What can hang from each mark:
J607: J391 J711
J271: J387
J717: J391 J711
J903: J711
J424: J387 J711
J711: J271 J378 J424 J495
J391: J424 J903

Each row was made from one small tree. The marks that hang from a mark follow it in brackets, in the order of their numbers. Every link used is in the known rows. Write each row's tree.
Known rows:
J607{J391{J424{J387} J903} J711{J271 J378 J495}}: [-12.6  -8.1  -7.2  -5.0 -10.4  -1.1  -9.9 -30.0   2.1  19.9 -17.8 -15.2
  10.7  -8.5  -6.7  -3.1  29.8 -28.5  14.2  15.6]
J717{J391{J424{J711}}}: [  9.8  20.1   9.6   6.5  27.2   3.8   4.9   0.9   6.3  20.4 -26.1  12.5
 -11.0  -6.6  10.4  -3.7  11.1  13.6   3.2 -24.8]
J903{J711{J378 J495}}: [ -4.3   7.8  14.1   5.4  -4.2   3.3   9.0   2.9  -8.8 -10.1  25.4 -10.9
  12.6   3.0  -8.3  20.7 -24.0  32.4  -6.2  10.1]
J271{J387}: [ 19.9  22.9  -3.6  -2.8   6.2   5.7 -16.0  34.8  16.4 -21.2  -0.2  12.7
 -18.1   8.0  21.2  -8.5 -11.9  -5.0  -4.7 -14.0]
J391{J424}: [  9.9  23.8  -1.4   3.5  11.1  11.2   4.0   5.0   4.0  18.7 -15.2  12.5
 -23.0   4.9   5.9  -8.9   0.4 -12.3   2.6 -22.5]
J903{J711}: [  0.7   6.9   7.2   5.3  -2.7   4.1   8.9  22.5   6.0  12.2   2.7  -1.5
 -15.3  20.1  10.5  -1.6 -18.9  16.0 -12.3 -15.1]
J717{J391{J424 J903} J711{J378 J495}}: [  0.3  15.4  19.9  32.4  35.0  12.3  26.3 -51.1  -5.9  16.1  -5.0  -8.2
  19.4 -40.1 -11.0  24.2  13.3  22.9 -24.8 -28.0]
J391{J424{J711{J495}}}: [ -3.5  24.3   5.6  -7.5  13.2   7.5  -2.7   6.9   8.0   1.7 -13.1   7.4
   5.0  -1.2  -7.2   5.7   0.6  29.9  17.8 -11.2]
J607{J711{J271{J387} J378 J424 J495}}: [  0.4 -21.8 -23.5 -10.6 -21.2   3.5 -17.2  20.9 -14.8 -41.6  22.8  -8.3
  13.1  -8.6   3.4  -8.2  -9.7 -11.1  -7.5  28.8]
J607{J391}: [ 15.2  37.7  -2.3 -17.3 -17.5   5.3 -15.5  12.8   3.0  31.4   5.4   0.8
 -24.0  16.8   3.2  -7.8  -1.5   4.8 -13.6  -5.2]
J391{J424{J387} J903{J711{J378}}}: [ -3.3 -19.9  14.0  18.0  25.5 -10.6  16.4 -11.3   7.5  19.6 -36.9  -1.5
  -5.4   1.2  16.3   9.6   2.3 -22.4  20.8 -14.4]
J424{J387 J711{J271 J378 J495}}: [  2.6 -10.8  34.7  -9.8   0.4 -19.7 -13.2  11.4   0.4 -48.3   0.4  16.3
  20.7   2.1 -14.3   9.4  -8.5  14.7  34.8  28.9]
J711{J271 J424}: [  6.7 -10.7 -10.7  -4.8 -18.8   1.3   4.7  17.0 -15.8  -2.4   9.3  11.4
 -19.6  19.0  -8.7 -20.5  -5.9 -18.2 -12.0  -0.8]
J607{J391{J424{J387} J903{J711{J495}}}}: [-17.3   9.9 -16.1   5.1   5.4   2.5   6.1 -24.6  24.3  36.4 -20.6 -21.7
  -5.4   0.2   6.5  15.6  14.1  10.4  10.1 -12.7]
J607{J391{J903} J711{J271{J387} J424 J495}}: [-10.7  -6.5 -49.2 -15.9 -33.7  10.3 -19.3   7.3   3.9  10.5  10.0 -24.2
   3.0   6.4   2.3 -15.1  22.3 -13.8 -24.9   7.6]
J711{J378}: [ 20.9  20.4  24.3  -1.8  -1.8   0.5  -2.9  14.6 -13.9  -2.3   5.8  11.2
  -8.2   8.2  -2.0   1.3 -15.6  -4.3  -4.5   0.4]
J424{J711{J271 J495}}: [ -6.4   7.5  17.2 -11.0  -8.1   0.1  -3.3  15.3   0.0 -23.1  13.1  12.1
  14.2  14.9 -22.7  -2.3  -1.1  26.8   7.8   5.9]
J391{J903}: [ 11.6  28.8  10.3   8.0   1.2  10.4   7.0   7.6   3.1  22.8 -14.0   4.0
 -15.1  21.6  -5.5  -2.5   8.3  -7.7 -19.0 -31.4]

Which tree is each row?
[ -3.0   0.9   3.4 -12.7   0.4  -4.1 -15.0  27.4  15.6 -46.5  15.0  15.0
  15.9   6.0  -3.2  -5.5  -3.3  17.2  13.2   7.7] : J424{J711{J271{J387} J495}}
[  5.5 -15.6 -16.8  -9.3 -11.0  -2.7  -7.1  11.9 -16.9 -49.1  34.5   5.5
  11.4  -6.6  -7.2  -1.6 -12.3 -12.1  -3.7  24.8] : J711{J271{J387} J378 J424 J495}
[-16.3 -39.4  -8.2  10.8  18.4  -7.9  20.9  -9.4   1.6   4.5  -4.4   7.0
   9.7   0.7  15.0 -10.7  12.1 -48.3   8.3 -13.1] : J391{J424 J903{J711{J271{J387} J378}}}
[ -1.7  26.4 -12.2 -15.3 -14.0  11.9 -18.0 -11.8  -8.1  30.8   3.8 -20.1
   4.3 -13.3  -1.6   3.7   6.2   5.7   0.1  14.2] : J607{J391{J424} J711{J378 J495}}
[ 14.5   6.1 -25.0 -18.8 -27.3  -2.4 -35.6  28.6   7.9  21.6 -26.6 -15.2
 -33.7  10.4  24.2 -13.4  -5.5  -0.7  -1.7  11.8] : J607{J391 J711{J424{J387}}}
[ 19.6  -8.4   6.9   6.3   6.8  -6.8  -9.2  17.9  11.5 -14.3 -24.8   6.9
 -24.7  -6.4  20.2   0.8 -26.8  19.9  -0.5  -8.8] : J717{J711{J424{J387}}}
[  2.1  -8.3  -1.7  -6.1 -21.6  -0.8   5.8  -0.6 -29.8 -23.1  30.7   2.4
   8.5   2.3 -26.3   1.0 -11.8  -3.2  -8.4  24.7] : J711{J271 J378 J424 J495}
[ -6.8  12.5  -6.4  -3.7 -12.4   3.1   6.6   0.5   7.3  56.2  -2.3 -16.3
 -12.9  26.2   4.6  -1.4   8.2   4.6 -22.5 -20.7] : J607{J391{J903{J711}}}
[  0.3  -8.6  15.2 -14.1   2.1 -12.8 -15.8  22.8  -0.6 -53.9  21.9  17.5
  29.1  -2.6  -5.3   1.9  -6.5   9.5  18.5  22.7] : J424{J711{J271{J387} J378 J495}}
[ -0.7 -51.4   0.2   1.3  -8.8 -21.4   6.2  13.3 -13.5 -21.1   0.6   4.6
  -7.0   9.8   8.6  -4.7 -21.2 -18.1  13.0  24.0] : J903{J711{J271 J378 J424{J387}}}
[  9.3  22.0  24.6  -6.8   6.9  -6.7 -19.0  25.8  21.2 -32.6 -18.5   8.4
   0.3   5.5  -1.5  15.2 -12.2  43.3  26.7   5.7] : J424{J387 J711{J495}}
[  2.6 -17.0   8.3  16.5   0.6   1.8  16.5 -26.2 -25.4 -23.9  33.3  -3.7
  16.9 -30.5 -18.6   9.4 -10.8  27.0 -30.3  11.4] : J717{J391 J711{J271 J378 J424 J495}}
[ 12.5  22.0 -10.6 -10.1   5.4  -3.6 -17.8  -1.3  19.9  26.1 -29.5   5.7
 -32.1   0.7  17.9  -7.0   7.2 -14.5  20.7  -5.8] : J607{J391{J424{J387}}}
[-15.4 -28.1   5.3  28.0  20.8   0.1  42.4 -38.9 -13.1  32.8  -2.4  -2.6
   8.0  -6.1  -2.5  -3.0  23.1 -31.8 -13.9 -18.3] : J717{J391{J424 J903{J711{J271 J378}}}}
[ -6.3  24.5 -11.6  -7.2 -10.5  13.9  -7.3 -24.1  -7.0  49.1  -9.6 -25.9
   9.9  -7.8  -8.0   5.6  25.8  -7.0  -7.5  -0.7] : J607{J391{J424 J903} J711{J378 J495}}
[-22.5 -32.5   8.3  18.9  14.0  -7.2  24.3 -31.9   2.1  -6.8  -9.4  -3.4
  17.4  -5.4  -8.4  11.2   9.1 -19.0  21.5   2.3] : J391{J424{J387} J903{J711{J271 J378 J495}}}
[-12.6 -38.1 -22.0  -2.2 -11.3  -6.6   4.5  11.8 -12.8 -41.5  37.1  -5.7
  16.5  -2.5   2.6   3.7 -22.4  -0.4  -3.7  25.8] : J903{J711{J271{J387} J378 J424 J495}}
[ -9.7   4.3   4.4  27.4  22.2  15.3  22.6 -40.1   4.4  -7.0  12.6   3.8
   7.5 -32.6 -11.7   1.8   7.4  22.5 -17.5 -15.2] : J717{J391{J424} J711{J271 J495}}
[  8.7  20.8  -9.2  -2.9   9.0  -0.8  -7.9 -13.8  20.4  42.9 -41.1  -0.8
 -26.2   6.1  12.8  -4.3  24.7 -26.2  12.2 -22.0] : J607{J391{J424{J387} J903}}
[  6.9 -16.0  33.8   5.2   1.5  -6.4   6.3  -2.3 -13.6 -16.4  15.3  18.1
   6.9  -5.0  -7.2  -9.2 -16.1  -2.6  -7.8   2.4] : J717{J711{J271 J378}}
[-26.3 -21.3 -25.2  -4.1   1.3  -4.1   9.1 -28.3   3.1  14.8  17.8 -13.0
  23.2  -7.6   1.8   1.9  19.6 -23.5   2.7   4.8] : J607{J391{J424 J903{J711{J271{J387} J378 J495}}}}
